Each row was made from one path, in order. Every step used is in the known rows, and no mark comes twice. Write each row's path.
Known rows
sivaz -> tokag: [.46, -.34, -.21, .09, .33, .13, .15, .45, -.28, .04, .15, .28, .10, .32, -.20, .02, -.21, -.15, .18, -.11, -.18, .25, .16, -.10, .23, -.03, .48, -.01]
mozak -> dasit: [.11, -.04, .11, .06, .28, .01, -.22, .17, .23, -.13, .02, .41, .55, .03, .09, .22, .03, .00, -.25, .07, -.09, -.03, -.06, -.09, -.17, .15, .11, .17]
tavubal -> mozak -> dasit -> tokag -> godos: [-.13, .30, -.11, .06, -.37, -.04, .43, -.34, -.07, .11, .01, .15, .42, -.34, .13, -.14, -.15, -.31, -.11, .42, .08, -.45, .05, .27, -.06, .01, -.17, -.65]
tavubal -> mozak -> godos -> dasit -> tokag: [-.14, -.02, -.37, .31, -.32, -.45, .47, -.11, -.26, -.14, -.24, -.06, -.08, -.09, -.43, .19, .07, .16, .00, .04, .29, -.33, .16, .17, -.24, -.43, -.28, -.45]
tokag -> mozak -> dasit: [-.16, .33, .39, -.10, .04, -.06, -.35, -.36, .20, .07, .23, .14, .21, -.04, -.10, .19, .13, .16, -.22, -.20, .00, .12, -.08, .04, .00, .18, -.02, .30]
sivaz -> tokag -> mozak -> godos: [.25, -.12, .31, -.10, -.26, -.13, .14, .07, -.33, .63, .13, .05, -.27, .35, -.57, -.02, .13, .07, .32, -.41, .14, .06, .33, .01, -.13, -.07, .02, .04]
godos -> dasit -> tokag -> mozak: [-.65, .21, -.02, -.03, .18, -.13, .11, -.19, -.12, .08, .16, -.30, -.14, -.16, -.16, .18, .14, .39, -.27, -.38, .07, .17, -.22, .18, .29, .05, -.30, -.02]
tavubal -> mozak: [.55, .06, -.26, .14, -.09, -.17, .17, -.16, -.11, -.39, .24, .39, .03, -.12, -.12, .47, -.02, -.25, .14, .02, -.15, .23, .04, -.15, .71, -.09, .39, .13]
tokag -> mozak -> sivaz: [.27, .02, .63, -.41, -.26, .05, -.16, -.12, .23, .04, .47, -.04, -.38, .15, .02, -.16, .02, .27, -.16, -.13, -.04, .09, .03, -.26, .17, .09, -.10, .82]
mozak -> sivaz -> tokag -> godos: [.24, -.35, .16, -.26, -.13, .29, .17, .31, .04, .31, .29, .07, -.15, .34, .31, -.68, -.28, -.07, .20, .30, -.06, -.35, .33, -.06, -.41, .02, .01, .14]
godos -> tokag: [.35, -.03, -.18, .23, .34, .23, .06, .26, -.27, -.33, -.23, .08, .06, .01, -.09, .33, .13, .02, .14, -.18, .12, .00, -.12, -.21, .29, -.05, .13, .05]
godos -> dasit -> tokag -> sivaz: [-.62, .08, -.26, -.25, .44, .11, .07, .24, .15, -.25, .12, -.28, .20, .23, .08, -.13, -.26, .29, -.08, .00, .17, .15, -.08, -.05, .20, -.25, .17, .24]
dasit -> tokag -> godos -> mozak -> tavubal: [.11, -.24, .09, -.12, -.02, -.16, .11, .10, -.25, .37, -.15, -.36, -.28, .00, .36, .01, .06, -.45, -.18, .20, -.29, .07, -.27, .09, -.09, .30, -.29, -.53]
sivaz -> tokag -> mozak: [.22, -.01, .11, -.20, .05, .23, .12, .01, -.19, .28, .20, .00, -.14, .12, -.35, .01, -.02, -.01, .16, -.48, -.10, .44, .14, .05, .35, .14, .35, .11]
tavubal -> mozak -> dasit: [.30, .16, -.17, .21, -.05, -.08, -.07, -.28, .04, -.46, -.12, .50, .39, -.16, -.12, .26, .03, -.19, -.09, -.02, -.15, -.04, .15, -.03, .02, -.05, .35, -.17]
godos -> mozak -> dasit: [-.07, .07, .15, .40, .09, .03, -.55, -.25, .33, -.20, -.19, .04, .20, -.19, .16, .51, -.05, -.23, -.26, -.26, -.10, .12, -.47, .16, -.15, .22, .41, -.08]
sivaz -> tokag -> godos -> dasit: [-.75, -.16, -.53, .25, .30, -.03, -.08, .29, -.05, .29, -.09, .11, -.05, .06, .15, -.39, .06, .14, .45, -.08, -.03, -.15, .18, .22, -.38, .06, .06, -.46]
mozak -> tokag -> sivaz: [.20, .33, .01, -.58, .31, .17, -.16, .23, .42, -.30, -.01, .14, .52, .19, .01, -.20, -.07, -.02, .04, .37, -.11, .47, .10, -.47, .25, -.17, .29, .47]
dasit -> tokag -> godos -> mozak: [-.25, .18, .06, .06, -.10, -.06, .21, -.15, -.13, .56, .23, -.42, -.09, -.40, .25, .30, -.22, -.45, -.05, .27, .11, .01, -.50, .35, .28, .24, -.07, -.46]
godos -> dasit -> tokag: [-.33, -.08, -.38, .10, .40, -.09, .25, .32, -.02, -.25, -.07, -.03, .18, -.04, -.03, .20, .05, .31, -.30, -.04, .09, -.01, -.16, .01, .09, -.10, -.11, -.12]

Which path is each row?
[-.31, -.14, .05, -.21, .17, -.16, .07, .16, -.24, -.12, -.12, -.32, -.24, .17, -.10, -.15, .35, .46, -.35, -.34, -.20, .19, -.08, -.10, -.04, .06, -.49, -.11]  godos -> dasit -> tokag -> mozak -> tavubal
[-.01, -.19, .13, -.08, -.07, .08, -.15, .34, -.07, -.10, -.11, -.08, -.02, .34, -.16, -.04, -.05, .12, .67, .05, .38, -.22, .19, -.36, -.09, -.33, .06, .34]  mozak -> godos -> tokag -> sivaz
[.35, .08, .53, -.47, -.24, .18, .40, -.21, -.01, .15, .48, -.32, -.27, .12, -.07, -.19, -.24, .26, -.56, .08, .04, .01, -.10, -.10, .14, -.08, -.34, .66]  dasit -> tokag -> mozak -> sivaz
[-.55, -.42, -.16, -.02, .02, .18, -.07, .29, .25, .24, .02, -.06, -.21, .20, .37, -.84, -.19, .33, .25, .12, .11, -.52, .42, .10, -.76, -.01, -.16, -.04]  mozak -> sivaz -> tokag -> godos -> dasit
[.23, -.49, -.10, .09, .00, .02, -.22, .13, -.21, .41, -.28, -.08, -.47, .19, .33, -.30, -.02, -.50, .28, -.15, -.36, .13, .07, .06, -.34, .30, .21, -.55]  sivaz -> tokag -> godos -> mozak -> tavubal
[.46, .17, -.14, .18, -.21, .07, .50, -.25, -.16, -.38, -.04, .25, .44, -.18, -.24, .27, -.14, -.15, -.45, .15, -.09, -.16, -.01, .06, .03, -.17, .13, -.33]  tavubal -> mozak -> dasit -> tokag
[.78, -.55, .04, -.13, .12, .28, .17, .35, .02, -.09, .11, .20, -.10, .55, -.01, -.37, -.28, .12, -.17, .01, -.17, .01, .37, -.16, -.22, -.10, .31, .53]  mozak -> sivaz -> tokag
[-.16, .03, -.05, -.35, .07, -.13, .51, .28, -.14, .53, .33, .02, .19, -.11, .26, -.01, -.13, -.31, .08, .48, .07, -.15, -.15, .01, .34, .02, -.26, -.24]  dasit -> tokag -> godos
[-.22, .28, .31, .20, .00, .27, -.27, -.39, -.17, -.24, -.36, -.12, .16, -.14, -.26, .21, .25, .31, -.14, -.39, .22, -.09, -.03, .15, -.19, .05, -.13, -.03]  godos -> tokag -> mozak -> dasit
[.54, -.39, .12, .19, .17, -.23, -.52, .22, .03, -.21, -.30, .09, -.32, .21, .30, .33, .21, -.37, -.18, -.28, -.45, .42, -.27, -.22, .16, .25, .22, .01]  godos -> mozak -> tavubal
[.34, .07, .45, -.04, -.17, .39, -.07, -.27, -.10, -.27, .00, -.34, -.45, .10, -.11, -.24, .04, .35, -.22, -.16, .20, -.13, .06, -.12, .00, .03, -.25, .58]  godos -> tokag -> mozak -> sivaz
[-.32, .05, .12, -.21, .05, -.04, .19, .09, .02, .50, .18, .06, .58, -.09, .25, -.08, -.07, -.22, -.21, .50, .10, -.39, -.14, .18, -.31, .11, -.43, -.39]  mozak -> dasit -> tokag -> godos
[-.17, -.06, -.10, .20, -.05, .07, -.08, -.04, -.09, .56, .03, -.15, -.26, -.19, .20, -.03, -.32, -.43, .46, -.12, -.04, .08, -.10, .34, .01, .26, .50, -.58]  sivaz -> tokag -> godos -> mozak
[.42, -.17, .41, -.37, .05, -.26, -.28, .16, -.14, .05, .09, .09, -.29, .31, .01, .03, .43, .01, -.04, -.21, -.40, .46, .06, -.40, .22, .22, -.14, .39]  tokag -> mozak -> tavubal
[-.31, .01, .30, -.24, -.03, .08, .18, -.20, .15, -.09, .16, -.48, -.33, .08, -.12, -.36, -.03, .73, -.51, -.13, .17, -.11, -.07, .17, -.27, -.04, -.42, .37]  godos -> dasit -> tokag -> mozak -> sivaz
[-.55, .20, .22, .23, .00, .01, -.48, -.42, .34, .30, .00, -.01, .15, -.42, .42, .22, -.07, -.38, -.01, .03, -.01, -.23, -.39, .38, -.35, .40, .10, -.40]  tokag -> godos -> mozak -> dasit
[.80, .03, .08, -.02, -.30, .03, .14, -.24, .12, -.49, .18, .25, -.20, .07, .06, -.08, -.19, .02, -.17, .18, -.18, .00, .29, -.18, .23, -.14, .19, .51]  tavubal -> mozak -> sivaz
[.28, -.02, -.03, .16, -.46, .13, .09, -.16, -.20, -.37, -.24, -.06, -.13, .07, -.45, -.11, -.22, .02, .63, .07, .41, -.17, .31, -.24, .09, -.47, .23, .07]  tavubal -> mozak -> godos -> tokag -> sivaz
[-.85, .08, -.37, .10, .35, -.22, -.24, .21, .23, .24, .15, .16, .01, -.21, .37, .02, .26, .13, .34, .07, .10, -.27, -.14, .09, -.02, .13, -.19, -.18]  tokag -> godos -> dasit
[.08, .24, .12, .15, .01, .17, -.04, -.16, -.31, -.09, -.05, -.15, -.17, -.17, -.29, .35, .18, .18, .17, -.37, .18, .17, -.08, -.05, .38, .04, .01, .18]  godos -> tokag -> mozak
[-.58, .52, -.64, .26, -.05, -.19, -.08, -.28, .20, -.19, -.32, .17, .21, -.52, .15, -.18, .37, .05, .16, .34, -.01, -.20, .29, .06, -.16, -.05, -.31, -.61]  tavubal -> mozak -> tokag -> godos -> dasit
[.52, -.08, -.08, .26, -.41, -.36, .19, -.11, -.21, -.03, .01, .52, -.10, -.02, -.31, .43, .13, -.20, .24, .06, .07, -.13, .24, -.15, .20, -.27, .08, .04]  tavubal -> mozak -> godos
[.01, .36, .04, -.22, .08, .13, -.55, -.19, .51, -.25, -.25, -.27, .24, -.06, .11, .02, -.25, -.21, .00, .06, -.16, .56, -.21, -.18, .20, -.07, .48, .29]  godos -> mozak -> tokag -> sivaz
[-.73, .30, -.44, -.04, .30, -.21, -.19, .16, .41, .15, -.29, .20, .36, -.26, .21, -.30, .40, .18, .09, .36, .06, -.18, -.02, .01, -.37, .01, -.39, -.42]  mozak -> tokag -> godos -> dasit
[.31, .13, -.14, .16, .21, -.07, -.35, -.12, .32, -.25, -.33, -.07, .18, -.23, .04, .43, .19, -.22, -.29, -.01, -.21, .45, -.36, -.05, .05, .18, .17, -.04]  godos -> mozak -> tokag
[-.47, -.04, -.23, .00, -.28, -.27, .35, -.16, -.04, -.19, -.06, -.21, -.01, .08, -.32, -.18, -.32, .24, .22, .11, .37, -.24, .23, .03, -.05, -.47, -.02, -.07]  tavubal -> mozak -> godos -> dasit -> tokag -> sivaz
